Every row comes from one small tree of marks. The marks that hang from a mark follow it in brackets, in the order of their numbers. Every link used is in the known rows. Which tree was each row made from?
In the rows, 128 means zero.
Known rows:
k_948[k_964]: [134 124 117 132 111  99 143 137 125 122 139 126 139 160 128 143 135  88
 138 124]
k_443[k_203 k_948 k_964[k_303]]: [137 102 146 135 131  91  54 121 154 144 141  99 136 144 123 149  87 162
 145 111]
k_443[k_203[k_172[k_948]] k_303 k_964]: [175  68 158 148 133 163   4 109 185  98 153 119 144 125 108 179  74 142
 142 112]
k_172[k_443[k_303] k_964]: [153  95 136 135 143 112  85 105 149 136 107 115  95 123 148 120 153 126
  61 128]
k_443[k_203 k_303 k_948]: [172 112 156 159  91 117  28 127 149 124 115  96 129 113 135 115 100 176
 129 123]
k_443[k_203[k_172] k_948 k_964[k_303]]: [132  86 135 136 150  96  31 136 179 127 163 110 128 148  87 166 100 161
 136 123]
k_172[k_443[k_203] k_948]: [143 154 152 161 113 146  73 102 172  98 141 143 129  98 130 169 101 157
 101 108]
k_443[k_203[k_948] k_303]: [162 107 140 144  93 150  51 104 147 115 122  94 131 107 144 138  89 175
 116 142]
k_203[k_172[k_443[k_948]] k_964[k_303]]: [113 126 124 165 158  70  73 154 201 141 154 119  86 149 114 178 159 164
  89 129]
k_203[k_172[k_964] k_948]: [111  98 130 124 165 113  90 109 174  95 150 126 117 123 121 170 133 117
 101 152]
k_172[k_303 k_948[k_964]]: [154 125 151 154  73 136 102 138 141 118 150  93 119 137 161 176 130  68
 137  95]
k_172[k_303 k_443]: [142 138 131 143 113 150  99 131 125 149 128 123  78 117 142 137 166 130
  76 112]
k_203[k_303 k_948]: [141 136 127 126  96 172  95 112 162 138 114  84  92 114 162 147 128 152
 102 150]
k_443[k_203[k_172] k_303 k_948[k_964]]: [175  93 133 165  95  92  25 147 173 100 147 108 137 149 106 149 118 139
 130 133]
k_443[k_203 k_303]: [166  82 133 139 107 136  65 129 139 123 118 109 135 119 120 107 108 156
 119 130]
k_172[k_948]: [132 149 150 145 106 154 108 119 156 109 138 116 133 111 146 161 102 121
 137 111]
k_443[k_948 k_964]: [139 146 165 135 140 104  70 105 134 133 129 123 135 140 154 149 102 143
 162 109]
k_203[k_172[k_948 k_964]]: [120  94 147 136 156 122  83 122 191  85 156 128 127 118 120 172 123  97
 113 124]

Write each row's tree:
[155 159 168 152 127 123  41 104 130 155 130 117  85 127 167 158 140 143
 109  91] : k_172[k_303 k_443[k_948 k_964]]
[139 132 162 151 126  97  59 119 145 139 122 107  76 111 166 134 170 122
  73 105] : k_172[k_303 k_443[k_948] k_964]
[129 126 126 132 136 126  70  83 162 138 144 116 113 136 122 184  93 175
  91 125] : k_172[k_443[k_203[k_948] k_964[k_303]]]
[166 109 159 128 123 120  27 116 165 138 120 105 121 127 144 133 110 165
 145 116] : k_443[k_203[k_303] k_948 k_964]
[138 107 140 150 126 150  61 131 188  79 167 141 144 108  92 175  95 140
 132 123] : k_443[k_203[k_172[k_948]]]
[110 113 121 147 158  79  72 133 198 130 148 111  78 139 109 164 161 138
  53 137] : k_203[k_172[k_443[k_948] k_964[k_303]]]
[162  75 153 169 138  79   6 153 188 109 140 117 130 133 115 145 122 172
 145 131] : k_443[k_203[k_172 k_964] k_303 k_948]
[129  54 131 124 158 116  81 145 150 121 151 117  95 127 111 137 173  83
  93 125] : k_203[k_172[k_303 k_964]]
[117 130 101 135  90 108 140 126 151 135 146  80 118 162 142 178 117 110
 114 141] : k_203[k_948[k_964[k_303]]]
[122  90  93 140 111 103  91 140 182 105 173 100 129 160  87 193 114 126
 108 151] : k_443[k_203[k_172 k_948[k_964[k_303]]]]
[119  63 129 140 153  66  50 148 195 112 157 101 118 133  84 144 129 139
  94 136] : k_443[k_203[k_172[k_964[k_303]]] k_948]
[157 102 155 150 123  81  49 146 187 131 119 105 118 127 148 126 141 170
 143 124] : k_443[k_203[k_303 k_964] k_948]
[150 126 146 132 142 144  75 106 119 157 131 130  90 135 146 154 148 121
 102  96] : k_172[k_303 k_443[k_964]]
[148 159 157 163  93 174  80 117 153 129 138 110  85  99 159 170 138 121
  84  94] : k_172[k_303 k_443 k_948]
[138  76 141 152 141 107  44 142 172 106 165 121 116 123 119 175 135 142
 131 128] : k_443[k_203[k_172[k_303] k_948 k_964]]
[169 105 166 177 121 119  37 111 191 108 128 123 127 112 149 163 111 164
 110 106] : k_172[k_443[k_203[k_964] k_303] k_948]
[161 164 148 168  94 134  47 113 151 143 105 107  90 117 159 132 129 174
  85 124] : k_172[k_443[k_303 k_948]]
[135 113 137 133 126 126  97 123 180 138 116  96 103 129 172 154 144 148
 126 141] : k_203[k_303 k_948 k_964]
[140 121 164 152 121 141  72 109 164 123 134 110  85 102 167 163 153  94
  72  96] : k_172[k_303 k_443 k_948 k_964]
[120 136 142 148 169  82  62 118 184 106 143 146  94 124 119 157 159 138
  76 132] : k_203[k_172[k_443[k_948] k_964]]
[168  83 144 161 107 165  21 133 190  90 149 111 134 106 104 161  90 151
 118 127] : k_443[k_203[k_172[k_948]] k_303]
